Each row was made from one path, in order. Every step used is in the known rows, and no mark comes twice. Write each row's path.
Known rows
rono-leve: [  2  -9  -4  -2 -13  -2   8   7 -23   1  11   6 -10   4 -21  -1  16  11
   5   1   3  -2  -1  -8  -5  -4  16  -5   1   1   3   2   1   9  -1  -4
  -2  -9   6   3 -17   9   9  -9   6   6  -3  -4]
bulu-leve-soger-parufa-kupud: [ -2  10   4 -11 -10   2  -2  30  13   6 -11  -7   2  21 -54  -9  25   0
  16   7  -9  16  -2  -1  46  20 -36  23  34 -20  -8  23  -8 -13  -3 -26
  -2  -2  14  -3  -1 -19  -1   5  14 -31  22  22]
rono-leve-betome-parufa: [ -4  15  -5  -2  -1   3   7   5 -14  10  12 -36   8   6 -54   3 -10  -8
  16  12  -8   8 -20 -10   9  12  13  -1 -19   8  -1   3  -4   6  -5  -7
 -13  -1 -20   1  -4  12  17  -8  12   8  -3   1]
kupi-parufa-soger-leve: [  8 -13   2  -2  -2  11  -2  -6  -4   3   7  13 -16  -1  43   2   1   9
 -19 -17 -11 -13   3   9  14   2  27   5   9 -11  -3 -12  -7  -5  14  14
  -6  13 -10  -4  -3  -7  -2   1 -23  10  -5   4]
bulu-leve: [ -5  -5 -10 -10   9  -7  -4  15 -14   8  -4  11  11   7 -41  -4  12   2
   9   1  -1  12   1   2   7 -13   6  -2   4   9   5   4 -12   3  -9  -3
 -10  -6  12   5  12  -1   1 -12  -5   6  11  -3]
soger-parufa: [ -1  19 -10  -1  -1   3  -9  -3  15  -1   1  10  -3   4  -8  -9  -7 -12
   1  13   0  -2   2  -4  14   6 -11   2 -12 -11   4   6   5   2   4 -14
   8  -6  -4   3   7  -1  -2   0   2 -21   9  -4]
kupud-parufa-betome-leve: [ 11  -5  18   7 -12  -9  -2 -19  33   2 -30  19   5   1  65   3 -14  14
  -9 -14  12  -7  24  11 -39 -15 -14 -18  -4  16   1   0   2   0   8   9
   9  -1  19   1  -5   2  -9   7   9 -12 -18  18]
rono-leve-betome-parufa-kupi: [-23  11 -11   0   6   1   7   2  -6  17  14 -42   9  -4 -43  13 -10  -2
  19  12  -8   3 -13 -11  20  12  -3   9 -28  15  -3   5  -2   8   0   4
 -12  -4 -17  -8 -17   5  18  -3  15  -2 -11  -4]
kupi-parufa: [ -6  12 -18   1   2   6 -12  -3   4   2  -1  11 -11  -2   3   2  16  -3
   0  -5  -5  -1   0  -1  -3  10  -4   8 -19   1  -1   7  -4   3   2  -9
   4  -8  -5   2   4   1   5   1   1  -2  11  -3]
parufa-soger: [  8  -2  -5  -5  12   6  -1 -11   5   4   2   7  -9   0  25  -8  -6  16
  -8  -5 -10   0  11   2 -20   5   8   1  -9 -12   1  -7   2   2  14  18
   3   4   5  -4   9   5 -11  -3 -12   3  -7  -3]
kupi-parufa-soger-leve-fepofaf: [  1 -14   8  -7   2   3   3  -6 -36   9  13  -2 -26   2  36   5  -6  10
 -11  -9 -10 -12   4   7  24  -9  26  -5   7   0  -4 -17 -15 -12  25  13
 -19  14 -30  -6  -9 -13  17   3 -15  13 -10   6]
betome-parufa: [ -7  22 -12   4  16   1  -6  -4   4  -4  -6  -5  -1  -4   3   0   5 -17
   3   1   0   3  -7   1  -9   9  -8   4 -22   5   2   0  -5   1  -6  -9
   7   1  -4   3   7  10   2   6   6   5  18  -6]
kupi-parufa-soger: [  3   4 -10  -3   5  14 -10 -11   6  10  -3   3 -18  -2  31  -2   7  12
  -5  -6 -19  -5   5   4  -1  13   6  10 -16  -9  -4  -3  -5  -2  19   5
  -5   1  -5  -7   1  -6  -1   0 -11  -2  -5   0]
kupud-parufa-soger-leve: [  7 -20  22   2  -2   0   6 -12  15  -1  -1   9 -13  -4  56   2 -34  17
 -19 -19   9 -23  12   9 -13  -2  13 -13  14 -17  -3 -13 -12 -10  21  24
   8   3  -2 -15 -12  10 -10   0 -24  13 -13  19]
leve-soger-parufa: [-15  19   1  -8   3   6  -5  12  14 -18   5   7  -6   4 -21 -11   9  -5
   5   8  14   3   3  -9  12  15 -35  20   4 -21  -2  10  16  -5  -4 -20
  11   0  13  -1   4   5  -8  11   4 -34  18 -10]
bulu-leve-betome: [ -4   2 -11 -14  14  -7  -1  15 -11  16   2 -13  25  13 -76  -5 -14  -2
  15  10  -8  23  -8  -5  11  -4  12  -2  -6   9   4   7  -6   3 -10   4
 -18  -2  -5   4  34   2   3 -19  -4   5  -1   1]
kupi-parufa-soger-leve-bulu: [  9 -28   4   7 -11  11  -4  -4 -16  -4  14  -2 -20 -13  37   4   6   3
 -12  -2   4  -6  -5   6   8  -6  28   1  27   0  -4  -8  -3  -1  -2   2
  -6 -12 -17  -5 -27 -10 -13  -4 -14  20  -3 -12]
kupud-parufa: [-10   6   2   4   4  -2  -4  -7  23  -1 -11   6  -7  -3  14   2 -15   5
  -2  -9  14  -9   8   1 -29   4 -16 -10 -17  -2   0   3  -9  -1  10   2
  18 -14   3  -9  -9  16  -4   0   1   2   4  12]
parufa-betome-leve-bulu: [ 16 -20   5  13 -13  -7  -2 -11  -3 -10 -12  15   8  -6  41   1  10   3
  -4   3  17  11  13   5 -37 -28   4 -12  15  28   7   2  18  12 -20  -3
   4 -11  15  11  -5  -4 -22  -1  15   3  -9 -16]
parufa-soger-leve-rono: [ 14 -22  14  -3  -1  -2  13   5 -11  -4  10   8   0  -9   6  -1  -3  -4
 -11  -3 -12 -20  -9   9  23 -10  24 -15  23 -18  -2 -20  -1  -8   6  20
  -7  11   4   0   3 -13   6  -3 -35  16 -16  -1]
parufa-betome-leve-soger: [  0  -8  14  -4  -1  -4   2   3   9 -19 -16  23  14   7  34  -5  19  17
  -6 -13  16  11  22  -1 -32 -11 -18  10  12   7   2   6  27   1 -12   2
   6  17  37   9  15   2 -16  14   9 -23  -3  -6]
bulu-leve-betome-parufa: [-10  21  -8  -9  17  -3  -4  13  -9  17  -3 -34  24   9 -70   0 -12 -19
  20  13 -11  22 -19  -2  24   5   2   3 -13  15   0   6 -17  -1 -14  -7
 -19   3 -15   2  27   0   9  -9   3   8   8   3]
kupi-parufa-betome-leve: [ 15  -1  -4   4 -12   1 -10 -12  15   2 -20  23   2   2  53   5  18   6
  -8 -11  -5   3  18   8 -13 -10   0   1 -12  18   0   4   7   4   1  -2
  -5   8  10  11   5 -14  -1   8   8 -14  -9   1]
leve-fepofaf: [-10   5  -3  -5  15  -9   3  -1 -36   3   8   2  -8   4 -13  -1   0   1
   3   0   3   2   5  -7 -13 -13  -3  -9 -18   9   4  -4  -7  -1   7   0
  -1   1 -15   1   8   5  13  -1   8   7   4  -2]
betome-leve-rono: [  1   2   1  -2 -17  -8   3   4  -3  -9 -12  27   2 -10  -9  -7  11 -13
   1  16  -6 -15  -5  -4  -8 -14  11 -19   0   9   7 -12  11   7  -4  -8
 -16   4  18   9  12 -11  10  -9 -15  -4 -14  -6]
leve-soger: [-19   6  -3  -7  12   2   0  13  -3 -20   4  12  -1   0 -17  -7  19   9
   0  -8  16  10   5 -11 -21   7 -23  18   2 -10   0   7  16  -1 -11  -4
  13   5  22   1  11  15 -11   7   4  -8  18 -13]
parufa-betome-leve: [ 18  -7   4   3  -5  -7  -1 -12   9  -4 -19  29  14   5  44  -1   2  10
 -10 -11   2   4  22   6 -34 -20   4  -8  -3  16   7  -1  16   6  -5   8
   4  10  21  13  15  -3 -10   3   7 -11 -10   0]
leve-bulu: [ -1  -9  -8   9   3  -1  -4  -2 -13 -10   7   2  -6 -11 -11  -2  11  -3
   4   8  19  10  -4  -6 -27  -9  -1  -5   7  11   5   4   7  11 -18 -10
  10 -25   0   3  -7  10 -17  -7   8  16  11 -22]
leve-betome-parufa: [ -4  28 -10  -1  20   2  -5  -5   5   5   1 -28  14   5 -35  -1 -22 -21
   7   8  -6  15 -16  -5  -5  15  -2   3 -31   4   1   2  -2   3  -8  -2
   0   7 -21   2  27  12   3  -2   6   8   8   0]

Which path is each row?
[  9  -6  10  10   3  -6  -2 -12  35   7 -16  -3  10   4  38   9 -10  11
  -4 -23  12  -1  17  14 -25  -3 -28  -9  -9  -1  -5   9  -8  -7   5  14
  29  -9  10  -4  -7   8  -9  13  11  -2  -2  15] : kupud-parufa-betome
[  7  24  -9  10   3   3  -5  -3  18   7 -13 -12   3   8  -2   4   9 -13
  -1  -7 -15   7  -6   4  -4  26 -18  10 -10  -8  -4   7 -17  -4  -1 -10
  15   7  -7  -1   2  -2   5  10  18   6  24  23] : betome-parufa-kupud
[  1  18   6  -5 -27   6  -3   7  25 -13 -20  20  -7  14   3 -14   7   2
  -1  10  -2   1  11  -8   5  21 -26  16  24 -17   0  10  17  -3   5 -26
  -1  12  18   0   3 -12  -8   7  12 -41   8  19] : betome-leve-soger-parufa-kupud
[  0  -4  -2  -7  -4  -1   9   7 -21   9  17 -15   9  10 -61  -2 -13   6
  11   9  -5   9  -9 -14  -3   2  21  -7 -11  -1   2   4   5  10  -1   5
 -10  -4 -10   3   2  12  13 -17   6   7 -12   0] : rono-leve-betome
[  2 -24  -2   9 -18  -2   6   6 -35  -3  18  -7 -12  -8 -25   1  22   6
  11  17  15   3  -9 -11 -11 -12  14  -9  26  14   3   7   4  15 -17 -16
  -5 -31  -2   2 -39   6  -3 -15  16  17   1 -20] : rono-leve-bulu
[-18  10   1 -16   1   1  -5  29   1  -6  -1  -2   3   9 -53 -12  18  -4
  18  13   7   9  -2  -5  40   3 -30  19  24  -8  -3  15   1  -7 -10 -25
  -9  -7  16   0   5  -8  -5   1   2 -31  17  -6] : bulu-leve-soger-parufa
[  3   5   9  -4 -31   7   8  22   4  -1   2  -9 -13  18 -39  -6  24  13
  12   7  -6   2  -3 -11  30  28 -27  20  32 -26  -8  19   4  -7   5 -26
   4  -2   9  -5 -30  -9   8   6  24 -30  12  18] : rono-leve-soger-parufa-kupud
[ 16  -1   2   6 -19  -5  -5  -2  10   4 -20  14   4  -8  23   6  29 -11
   1   0 -16  -7   0  11  14 -12  -5 -10  -2  16  -4  -1   4  -2   0  -6
 -12   7  12  12   3 -30  17   7  -2 -13 -18  -2] : kupi-parufa-betome-leve-rono
[ 18  17  -8   3 -13   5  -7  -2  26   9  -9   5   0  15  -8  -6  -4  -8
  -2   2 -16   1   2   0  15  22 -20   8  -2 -23  -1  13  -4  -3  11 -14
  14  -1  -8   1   2 -11   0   3  14 -18  14  21] : soger-parufa-kupud
[ 20  -9   9   3 -13 -13   5  -2   7  -2 -17  17  17  -5  17   0  14  -6
  -1   1  -6  -5   5  10  -4 -23  -3 -18   5  12   1  -4  12   0  -5   4
  -5  10  24  15  13 -19   7   2  -4  -9 -20  -3] : parufa-betome-leve-rono
[-23  20 -19   7  22   1  -5  -8  15   3  -1 -13   1 -14  12  12   5  -5
   5   1  -1  -4  -1   1   3  10 -25  15 -32  11   1   0  -4   3  -2   3
   7   0   0  -8  -6   3   2  12   9  -5  11  -7] : betome-parufa-kupi
[  8  -5   8   1   7   6   2  -8  -4  -5   5  -4  -5  -3  44   0 -11  -4
 -15 -10  -3 -10  -4  10   7   4  23   0   7  -6  -3 -16  -9  -7   5  13
  -2  15  -8  -3   1   4  -5   9 -17  19   4   3] : betome-parufa-soger-leve
[ 10  -5  14   2   2   0   9   3  -6  -3   6 -12  -3 -12  16   3   0 -20
  -6   1 -14 -22 -21  11  36  -1  16  -9  19 -12  -6 -21 -13 -12   3   9
  -8  15  -8  -2  -7 -15  14   6 -28  21  -6   0] : betome-parufa-soger-leve-rono
[  4 -13   7   1  -5 -10  10  14 -16 -11  12  17   9  -8 -23   3   5 -20
  -8  -5   1 -16 -16   5  22 -17  17 -15  20 -10   2 -12   0  -5  -9   6
   2   4   4   9   9  -7  12  -2 -22  18   1  -4] : soger-leve-rono
[-27   3  -4   7   9  -3  -4 -11  34   7  -8   0  -6 -14  26  14 -16  14
   1 -11  13 -17  14   2 -20   5 -33   2 -27   0   0   3  -6   0  15  14
  18 -15   7 -19 -21  10  -5   3   3 -10  -6   8] : kupud-parufa-kupi
[ -7  -9   4  -6  -6  -9  14   9 -55   9  20  -8 -20   7 -27   1   9  13
  12   8   1  -1   0 -12   3 -14  11 -14  -3  13   2  -2  -8   4   9  -3
 -15  -8 -15   0 -22   3  27  -8  14   7  -6  -2] : rono-leve-fepofaf
[  4  14  -5   2  16   9  -4 -13  10   4  -5 -14  -8  -3  31  -3  -2  -2
  -1   0 -12  -3  -1   4  -7  15  -1   6 -14  -3  -3  -7  -7  -3   9   5
   0   9  -4  -6   5   5  -4   6  -7   6   2   0] : betome-parufa-soger
[ 14 -35  12   6  -4   4   6  -6 -21 -11  14   5 -11 -10  29  -2  -8   7
 -14   0  13  -4   0   4 -12 -14  34  -7  35  -4   2 -13   5   2  -5  13
   1  -7  -5  -4 -13   3 -22  -8 -16  27  -4 -15] : parufa-soger-leve-bulu
[  0  10   2   1   9  -2   4   2  -8  -5  11 -16  23   5 -28   3 -33 -27
  -7  -2   3   5 -17   0  12   3  21  -1  -7   0   2  -7  -4  -2 -12   7
  -2  14 -25   5  25  11   4   0  -5  19  10   3] : soger-leve-betome-parufa
[ 12   1 -10   6   6   3 -10  -8  13  11  -6   2   7   3  26   9  21   2
  -4 -19  -7   8   9  13   3   0 -15   8 -15   4  -5  12  -5  -3  -2   3
  14   2   1   8   3  -8   1  14  12  -6   5   0] : kupi-parufa-betome
[  6   5   2  -5   2   9   9  -4 -11  17  10 -44  -3   6 -24  -2 -19   4
  13  10 -22   6 -13  -6  11  18  22   0 -12   0  -7  -4  -5   2  11   8
 -20   8 -21  -7  -5   4  15  -7   0  11 -20   4] : rono-leve-betome-parufa-soger
[  2 -27   6  10  -5  -4   3   4 -25 -19  16  13   1 -10   1   2   1  -9
 -11   1  27   2  -7  -2 -10 -21  23  -9  31   5   6  -5   5   7 -24   0
  10 -16  -6   6  -9   7 -18  -8  -2  28  13 -17] : soger-leve-bulu
[-32  15  -2  -6  -7   4  -5   5  26 -18  -6  22 -10  -7  16  -6   3   7
   3  18  12 -11  16 -12  10   5 -36  23  -3  -1   4   3  30   3   3 -13
  -8   7  23  -7  -7  -7  -9   8   4 -54  -5 -12] : betome-leve-soger-parufa-kupi
[  3  -6   2  -6   6  -5   6   3 -13  -6  15   6  26   9 -31  -1 -35  -8
 -12  -8   5   9  -8  -4  -1  -8  29  -7  -3  -8   5  -5   6   2  -8  18
  -1  10 -13   6  31  13  -2 -11 -11  16  -1   2] : soger-leve-betome
[-23  26 -20   1  27   2  -4  -7  16  11   4 -33  18  -7 -26  11 -22 -13
  10   7  -6   7  -8  -4   6  15 -16  13 -42   9   1   4   0   3  -3  11
   2   5 -17  -9  13   6   4   3   7  -6   0  -3] : leve-betome-parufa-kupi
[  6 -35  24  12  -6   2   4 -12   3  -7   3  -6 -20 -15  48   4 -25  10
 -12  -5  23 -14   3   7 -19 -11  15 -17  35  -4  -3 -10  -8  -4   5  12
   8 -20  -7 -16 -32   7 -21  -5 -14  26 -12   1] : kupud-parufa-soger-leve-bulu
